Known rows, with every step that occurs
H/K: [ -1   3  42 -31 -10  -1 -30  15 -16 -23  29  16  12 -28 -24 -12   4  -2
  10 -12  50 -28  30 -11]
H/K/X/S/D/Y: [-21  19  66 -25 -32  -9 -35  33 -18 -30  37 -11  22   0 -51 -44  16  -5
   9 -26  40 -45  38  -6]
J/D/Y/C: [ -7  -3  45 -28  -7  25  -4   5  -6  -2  11 -10  45 -15 -47 -20   1  11
   8 -40  40 -22  28  11]
B/D/Y/K: [  8  27  25 -24   3   5 -21  33 -49 -29  -9  -2  40 -16 -34 -27  10  25
  29 -39  31 -23  30  10]
B/D: [  7   6  34 -20  -1   4 -14  29 -35 -22   5   1  45 -19 -24  -1  11   6
  19 -16  37 -24  27  -8]
X/S: [  2   6  36 -30   4 -19 -23  25 -18  -5   7  16   3 -16 -30   1   4  -3
  -3 -20  47 -20  36  -1]
Y/K/X/S: [  2  17  34 -14   8 -26   3  31 -55  -8  16  29 -15  -5 -34 -22   4   3
   7 -42  45 -37  32  16]
R/D/J: [ 16   5  28  -8  28  13 -26  14 -22  -7   4  30  13  -4 -33 -11  19   3
   5 -38  47 -44  21  -9]
R/D/Y/K/X: [ -6  16  28   5  14  12 -12  12 -56 -12  33   8   3  -6 -30 -47  18  31
  32 -66  26 -41  29  23]
B/D/Y/C: [ -3   5  38 -11  -3  20  -9  15 -39 -10   2 -24  44 -20 -35 -12  10  13
  17 -45  32 -20  42  16]
K/H: [  0   4  18 -15  11 -23 -17  18 -25 -10  31  16  11 -27  -7 -12 -15   0
  12 -13  53 -31  23 -23]
X/K: [  3 -14  33 -17  -7   5 -27   8 -38  -3  17  -6  20 -28 -24  -6 -18   7
   4 -19  47  -5  33 -17]
K/X: [ -3   1  44  -6  -3   0  -8  -7 -39   0  37   3   8 -24 -18 -17  -4  -1
  11 -31  42 -29  31 -10]
K/H/R/D/Y/C: [-24   1  12   8  16  -1 -24  20 -40 -28  54   9   3  -6 -26 -31  25  11
   9 -49  40 -50  37   7]
H/R/D: [-10  -1  20 -11  14   3 -29  16 -28 -32  39  25   7  -9 -24 -16  36   5
  10 -24  39 -41  26  -4]
X/S/D/Y/K/H: [ -5  32  10 -33   4 -38 -15  58 -25 -21  -1  20  26   0 -39 -39  -5  10
  18 -24  52 -39  24  -3]
J/D/B: [ -2 -11  50 -17   4  14 -25  11  -1 -15  16  14  24 -14 -46  -5  -5   8
  16 -35  41 -31  38 -12]
J/D/Y/K: [  3  19  31 -41   0   9 -14  24 -15 -19  -1  11  41 -12 -45 -36   2  23
  19 -35  39 -24  16   7]
Y/K: [ 12  12  14 -30  15 -10   0  15 -35  -5  -2  28  11 -26 -25 -15  -6  12
  18 -26  50 -22  21   5]
H/K/X/S: [-10   9  63 -17 -16 -19 -27  30 -35 -27  47  16 -14  -7 -34 -22  14 -12
   1 -26  46 -45  41  -1]
H/K/X: [ -8   4  56 -13 -17  -1 -21   7 -35 -23  52   9   1 -20 -22 -26   4  -6
  13 -24  45 -40  32 -10]
K/H/R/D/J: [  2  12  11   4  31 -13 -40  33 -34 -38  38  46  -5   5 -25 -27  28  -7
  -1 -27  54 -66  20 -28]
H/K/X/S/D: [-14   9  58 -26 -25 -19 -10  41 -22 -31  35  13  18   2 -44 -28  14 -16
   9 -11  48 -52  27  -9]
Y/K/H/R/D: [ -7  13 -10  -4  28 -25 -12  46 -54 -45  42  56  -5  -2 -16 -34  23  12
  22 -30  49 -61  15  -1]
R/D: [  1  -5  22 -13  16  10 -14  15 -26  -9  24  19  20 -17 -21  -8  18  14
  17 -30  39 -31  22   3]
X/K/H: [ -2 -10  22  -8  -1 -16 -25  24 -44 -13  35   1  13 -25 -12 -14 -27   5
   6 -14  53 -19  29 -30]

Rows
[ -6  10  41  -4  10 -18   2  36 -39 -12   7  25  -6   6 -56 -25  -1   3
  19 -48  45 -49  46   7] => Y/K/X/S/D/B
[ -2   7  32 -39  -4 -18  -6  35  -6  -7  -3  13  36  -8 -42  -8   4  -7
   7  -4  50 -28  22 -11] => X/S/D
[-22  -3  17   8   2  -2 -64  31 -49 -44  62  -4   6  -5 -23 -39  15  18
  10 -35  37 -37  37 -20] => X/K/H/R/D/Y
[  9  24  -4   1  41 -21 -23  45 -50 -44  24  66 -11  11 -30 -37  27   3
   9 -36  57 -73  16 -13] => Y/K/H/R/D/J
[-12  -7  18  -3  -5 -22 -42  25 -47 -34  49  10   6 -17 -16 -21  -8  -3
   0 -10  56 -30  32 -37] => X/K/H/R
[ 22  17  39 -14  10   8 -25  26 -33 -21 -14  12  40  -6 -38  -6  13  -6
   5 -25  44 -35  26 -20] => B/D/J
[ 14  29  35 -17  11 -20   7  42 -38 -10 -13  38  11  17 -58 -35   9 -12
   3 -33  55 -58  16  -6] => Y/K/X/S/D/J
[  2  16  14 -17  20  12 -22  20 -36 -13  10  14  14 -14 -33 -31  17  33
  28 -52  33 -28  27  23] => R/D/Y/K
[ -2  19  30 -22   0 -23  19  42 -41 -11   5  27  16   3 -44 -31   5  -2
  17 -25  48 -45  18   6] => Y/K/X/S/D
[ -5  -2  44 -21   4 -11 -25  27  -3  -8  -2  11  13  -4 -54  -1  -2  -3
  10 -27  46 -33  50 -10] => X/S/D/B
[ -7  35   8 -11   5 -23 -35  53 -58 -61  25  15  21  -3 -24 -43  19  15
  23 -31  38 -45  30 -10] => B/D/Y/K/H/R
[ -6   1  36 -17   1  15 -13 -12 -20  10  11 -18  21 -30 -33 -12  -4  11
   6 -46  41 -11  44  14] => D/Y/C
[ -2  20   2  -7  25 -11 -22  36 -45 -22  29  23   7 -10 -18 -41   6  32
  31 -49  38 -43  24  11] => R/D/Y/K/H
[ -1  28  23 -44   0 -17 -15  41 -17 -12 -18   7  32  -4 -53 -31   5  11
  16 -28  45 -27  27   9] => X/S/D/Y/K
[  1  16  41 -21  -8  14 -38  18 -31 -23   8 -24  47 -20 -31 -16  13  16
  21 -31  27 -17  37  -6] => B/D/Y
[-21  13  15   1  12  -9 -53  25 -32 -40  59  12   6  -7 -18 -37  27  14
  15 -35  36 -47  33 -12] => K/H/R/D/Y
[ -6  27  43 -14   2 -17 -21  23 -48  -9  18   4 -11  -7 -39 -37   5  14
   9 -57  37 -30  42  19] => D/Y/K/X/S
[ -8  16  40 -38 -11  -9 -32  27  -1  -9  -3 -11  41  -9 -47 -20   6   2
   8 -19  41 -19  34  -7] => X/S/D/Y
[ -2  28   6 -28   5 -20  -7  34 -25 -18   4  10  41 -15 -27 -45 -14  16
  30 -22  51 -36  17 -13] => S/D/Y/K/H
[-18  16  54 -19 -17  -8 -22  21 -20  -7  23 -17  28  -1 -44 -35   9   0
   8 -31  35 -34  34  -7] => K/X/S/D/Y
[ -7  21  32 -20  -6   3   2   9 -37  -7  12  -4  35 -11 -39 -50  -3  15
  30 -37  39 -34  21   2] => S/D/Y/K/X
